Each row was made from one path, in order. Every step used is in the known rows, and no mark comes twice. Write each row's path.
Known rows:
b/y/d: [  3 -13  51  36  26  27 -30 -19 -34  -6  17  -6  -4 -24   4  -5   7  24
  -1  38   7  18  -9 -31  14   5  16  39  20 -11  20  -2   4 -11  21  22
  -8  25  24 -14 -37  -3]
m/k/c/y/d/b: [-21 -25  40   4   8  23 -52 -32 -14  -1  21 -18   4 -28  -7   7  28   7
  -1  43  29   5   3 -17   7   9  32  49  11   4  17  19   7 -16  19  21
  -6   7  18  -5  -9   2]
v/d: [  4 -16  16  23  22  29 -31 -19 -16   7  26  14  16 -17  19   0   1  17
 -15  29   3   4  -5 -21  13 -10  -1  30   4   9 -13   6  -7 -12  17  18
   6  31  22 -17 -29  -3]
x/b/y: [ 12  -3  16  32   8  12 -41   1 -27  -9  32  13  12  13   1 -20  -6  29
 -11  35  -1  -2  -3 -32  12  14  17  39  12 -12  -8  10   3  10   7  18
 -25  22   1 -21  -1 -23]
k/c/y: [-13 -12  21  19  19   4 -35 -13 -33  -9  16   1   2 -16   5 -11  24  16
   0  49  21  -1  -7 -12  -5   4  16  27   1  11  -8  13  18  -1  18   3
   1  40   7  -3 -18  -4]
a/p: [ -8  -4   4  20  28  18 -36   5 -29   5  20  27  16  -9  10 -22 -11  33
 -11  36 -12   9  -9  -7   2   3  27  29  -3  30   3   3  -4  -7  -5  30
   9  44   3  -3 -10 -14]
x/b/a/d/y: [ 20 -39  21  26  26  14 -43 -34 -16 -18  56  -1  12 -21  23 -29  -1  24
 -25  28  16  12 -40 -25  20  35  43  55  14 -15   0   8 -16  15  -7   8
   2  35  14 -25 -20 -34]
v/b/y/d/x: [  2 -11  43   7  -1  37 -37 -44 -10 -12  23 -13   7 -20 -26  -4  11  15
 -11  18   9  26  -4 -31   0  19  13  57  20 -14   5  13 -13 -20  18  10
 -13  27  26   0 -15 -12]
m/k/c/y/d: [-14 -28  43   7  20  16 -43 -29 -27  -2  23  -8  -2 -23  -8  -7  37  -3
   6  47  35   5  -9 -21   2   6  26  38  -4   4  11   8  25 -19  26  17
   2  17  24 -14 -37  10]
x/b/a: [ 14 -27 -11  11  16  -3 -38  -5 -20  -8  47  23  26  13  10 -29   1  22
 -12  27   6 -10 -24 -15   0  21  28  38   6  13  -7   6 -19   3   1  21
   6  36 -15 -30   8 -29]
y/d/x: [  2 -23  13  -5   8  38 -29 -51 -19  -6  12  14  -4 -21  -1  -2  33   1
  -6  25   1  23 -12 -25  -3   0  12  47   2  14  -6   4 -19 -24  15  28
   7  38  25   7 -32   3]
y/d/x/b: [ -2 -22   2 -10 -13  38 -37 -50 -12  -8  28  16   5  -2  -9  -7  26   2
 -14  20  -2  21  -9 -29   8   4  18  58   5   5 -12   8 -28 -11  10  23
  -6  28   8   3  -7  -5]
y/d: [ -5 -27  17  16  20  31 -32 -20 -24  -3  11  10   5 -23  12  -4  15  12
   1  33   1  13  -3 -24   7  -3  14  28   4  12   9  -7 -10 -10  15  29
   9  32  13  -4 -35   2]
x/b: [  3 -12 -18  11   3  15 -40  -1 -19  -5  26  27  21  14  11 -21  -3  19
 -10  28  -8  -4   0 -25   6   4  14  29  -2  12 -17   7  -8  10   5  22
  -8  30 -13 -13   5 -18]
k/c/m: [ -5  -5   6  29  16  17 -15  -1 -22   8  18  12   3  -9   8 -26  36  22
  -8  56  10  -9  21 -27  12  -8   4  25 -24  23  -2   9   3  -1   8  19
  32  54 -22 -11 -13  -5]
d/y: [ 14  -8   5  20  28  26 -29 -17 -20   0  12   7   6 -21  23 -26   8  13
   1  35   5   0   0 -37   0  12  13  30   1  -1 -13   7   1   6   6  22
   1  30  20  -4 -24  -6]
x/b/v/d: [  6 -13  18  32 -15  21 -37   0  -2  -2  43  16  21   8   1 -16 -10  27
 -23  30  11   0 -29 -28  13   1  13  35  14   1 -18  17  -6   8  18   1
  -3   5  12 -35 -12 -18]
x/b/v/d/a/p: [ -9 -20  37  36  -1  13 -38   0 -15  11  64  14  17   0  12 -38 -25  65
 -37  32  19  10 -42  -4  13   9  41  63  26  12   2  18 -16   9  -3  10
  25  21  17 -23  -2 -36]
m/k/c/y/d/b/a: [-13 -43  51   8  18   8 -47 -38 -13  -5  44 -21   8 -27  -5  -3  28   8
  -3  43  41   2 -18  -6   0  27  46  58  17   4  30  17  -2 -18  16  20
  11  12  17 -25  -5 -10]
x/d: [  9 -15  13  25  24  26 -24 -20 -31   2  26  21  12  -6  21 -17   6  19
   3  34  -4   7  -6 -19  17 -16  13  37  13  24 -10  10  -4  -8  15  28
  -7  33   0 -20 -29   0]
d/x/b/a: [ 18 -26 -13  -8   2   7 -35 -32 -14 -11  47  28  18  18  -3 -28  16  11
 -18  19   8  -1 -30 -12  -8  22  23  55   2  12 -21  22 -30  -6   0  22
   4  40  -1 -19  12 -26]
a/d: [  9 -27   8  21  29  28 -38 -18 -32 -12  24  17   3 -20  24  -2   1  26
 -20  30   1  16 -16 -21  19   1  10  24   1  14   3   2  -4  -6   8  24
   2  44  15 -12 -33 -19]
v/b/y/d: [ -4 -14  47  31  11  29 -39 -15 -14  -7  23 -15  14 -22 -10  -7  -7  26
  -7  26   7  14   0 -29   8  14  19  40  22 -16  18   2   0 -10  21   7
  -9  21  12  -8 -17 -13]
m/k/c/y/d/x/b/a: [ -6 -41  37 -15   1   5 -45 -63 -15 -12  57  -8   2   0 -30 -17  47 -11
  -8  30  49   8 -39 -13  -5  29  47  76   4  -5  -2  22  -1 -22  15  10
   1  19  20 -24  -8  -5]
m/k/c/y: [ -2 -16  17   8  21   5 -44  -9 -29  -4  21   6   7  -4  -5 -14  30   2
   5  48  35 -11  -4 -18  -6  10  18  29 -10  12  -8  21  31 -10  20  21
  -6  23  16 -16 -13  -1]
c/y/d/a: [ -8 -39  34  13  34  21 -36 -40 -39  -9  19  -8 -12 -37  15 -16  13  35
  -6  40  29  21  -8 -13   1   6  37  52  37   1  14   2  -6  -1  24  12
  25  32  26  -5 -21 -16]

Write each row's path:
[ -4 -21  46  43  19  15 -29  -2 -23  13  49   8  11 -17  17 -30 -19  64
 -30  37  25  13 -42  -1   3   5  35  51  23  26  10  17  -8  -5   2  15
  37  30  31 -23 -20 -27]  b/v/d/a/p
[  2 -32  51  27  16  18 -37 -24 -26  -5  36 -18   7 -32   2 -21  -3  44
 -15  21  25  19  -2 -19   4  16  26  57  41 -15  25   6 -13  -8  14  17
  12  32  18  -8 -10 -25]  v/b/y/d/a
[  5 -29  56  36  32  17 -27 -28 -42  -1  29  -7 -15 -31  18 -19  11  41
  -8  37  27  19 -11 -22   8   5  26  55  37  -8  26  -2  -6  -9  17  28
  16  37  30  -8 -29 -16]  b/y/d/a
[  0 -36  25  14  21  22 -37 -31 -12  -5  33  -1  15 -28  17   0   6  22
 -11  31   4   8 -13 -13   2  16  34  50  24  12  27   1 -38 -13   5  29
  16  28   3 -14  -3 -21]  y/d/b/a
[ 11 -24  18  20  23  16 -32 -30 -16  -4  48   7  22 -10  24 -10  -2  29
  -4  30   0   2 -16  -6  14   2  33  53  29  23   7  19 -32  -5   3  29
   2  30  -6 -28   3 -21]  x/d/b/a
[ 15  -7  26  31  29  36 -24 -34 -27  -1  25   7   4 -22  30 -26   5  15
   9  37   4   8  -8 -32  19  -3  20  45  15   5 -16  10  -5   5  11  22
 -11  25  18 -11 -39   3]  x/d/y
[-21 -27  49  20  31  22 -47 -35 -16  -5  33 -16   7 -40  -1  -4 -17  41
 -19  47   1  24 -22   5   8  26  65  61  35   6  33   8 -30  -6  -1  11
  18  20  13 -15   6 -30]  c/y/d/b/a/p
[-10 -25  66  39  38  17 -34 -21 -44   5  37  -4 -10 -34  13 -27  -3  59
 -14  42  16  26 -21  -7  11  11  49  67  31   2  41  -4 -12 -11   0  32
  21  44  27  -3 -28 -19]  b/y/d/a/p
[-15 -35  32  18  34  18 -33 -23 -34  10  34  11  -2 -33  22 -27   1  46
 -17  33   6  24 -17  -1   7   1  44  56  21  25  32  -7 -19 -15  -3  36
  39  52  16   5 -22 -18]  y/d/a/p
[ 10  -6  31  40 -10  29 -34 -15   5  -1  40   0  11 -11  12 -28  -9  24
 -19  32  22   1 -30 -41  12  14  19  47  16 -16 -27  22   0  18  10  -6
  -7  -3  28 -29 -22 -15]  x/b/v/d/y
[ 13 -31  14  24  32  19 -23 -27 -43   3  40  19   6 -10  34 -29  11  38
  -2  31  14   7 -10  -9  11 -18  25  52  26  26  -1  11 -16  -6  11  34
  16  43   8 -16 -21 -11]  x/d/a
[  3 -22   1   8  17   2 -38   1 -24   8  29  21  20   4   9 -18  33   1
   4  34  24 -17  -4 -20  -5   1   9  24 -25  30  -2  13  20 -22  10  40
   1  35   6 -14 -21   5]  m/k/c
[  4 -12   8  20  12  36 -35 -23 -19   0  26  14  22 -12  23  -2  -6  26
  -2  32  -9   8   7 -16  20 -16  18  46  24  24  -3  21 -26  -4   6  29
 -17  21  -4 -11  -1 -11]  x/d/b
[ 17  -9 -18  15  27  29 -25   0 -17  12  17  25  17   8   2 -28  15  15
  -4  47   7 -21  26 -36  13   2  13  27 -24  18  -7  11   8  -2  14  43
  18  23  -7 -31  -5  -7]  c/m/k
[  0 -41  17  14  27  23 -30 -30 -33  -1  25   7  -2 -26  26 -20  20  30
  -7  29  20  14  -6 -13   3  -3  23  44  20  14  17  -8 -16 -12  14  34
  31  45  17  -3 -28 -12]  y/d/a
[  9  -1  22  35  17  20 -38  -7 -20  -5  18   1  13 -10  11  -3 -14  33
 -12  35   2  -1   9 -25   8   8  13  37  25  -1   7  19 -10   3   5  29
 -21  21  11  -7   9 -22]  d/b/y
[-21 -24  50  17  18  19 -36 -31 -30  -9  16 -13 -10 -37   0  -4  34   9
   3  50  20  18 -10 -16   4   2  21  37   9   2  12   3  13 -11  26   1
   8  34  15   1 -39   2]  k/c/y/d
[ 11  -3  36  21  -3  31 -34 -43 -10  -7  46  10   5   7 -10  -4   5  19
 -31  22   7  16 -17 -33  19   5   9  64  20 -19 -22  24  -8  -6  13   9
 -26  21  31 -16 -12 -12]  v/d/x/b/y
[-30 -20  46  15   6  27 -44 -35 -16  -9  16 -24  -6 -43   6  11  22  20
  -7  48  14  15   2 -15  10   3  25  47  22   3  17  13  -5  -8  16   4
   2  23  10   8  -9  -4]  k/c/y/d/b
[  6 -13   3  -2  -8  37 -38 -45  -4  -1  41  20  15   5  -2  -2  12   8
 -29  17  -1  10 -14 -27  13  -3   4  56   6   5 -34  21 -23 -10  11  13
  -8  26  20 -11  -8  -9]  v/d/x/b
[ -9 -29  24  -2   5  19 -41 -45 -14  -4  54  12  14  -8 -13 -25   6  22
 -25  23  -3  27 -43  -5   3  26  54  75  11  12  10   7 -39 -16  -9  23
  17  40   6 -12  -4 -20]  y/d/x/b/a/p
[-28 -41  59  12  32   6 -46 -28 -40   9  44 -11  -9 -33   0 -26  24  33
  -8  47  41  14 -21   2   1  12  60  69  10  16  32   7  11 -22   7  28
  34  36  29  -1 -24  -6]  m/k/c/y/d/a/p
[  3  -4  47  41  16  33 -35 -20 -10   3  29  -8  10 -19  14  14 -18  37
 -26  31   4  11   3 -27  24   0   5  49  33  -8   5  21 -11  -3  13  17
 -20  15  28 -15  -6 -16]  v/d/b/y
[ 17 -40  16  22  39  11 -34 -22 -30 -16  46   8  10 -20  23 -13   3  27
 -19  30  16  11 -41 -10  12  18  24  30   7  12  14   3 -14  -9   4  24
  18  50  13 -28 -30 -30]  b/a/d
[ -3 -19  29  24 -10  34 -36 -11  -5  -6  15  -1  10 -25   7   0  -3  29
  -7  36   7   9 -12 -22   4   8  23  40  20  13  19  11 -18  -2  12  22
   4   5  12 -13  -8 -15]  y/d/b/v
[  3 -19  12  23  42   0 -34   2 -25   3  41  22  20  -7  13 -30  -9  36
 -11  37  -2   1 -32   3  -3  24  41  36   0  27  15   1 -17 -11  -9  28
  28  51   0 -23  -6 -26]  b/a/p
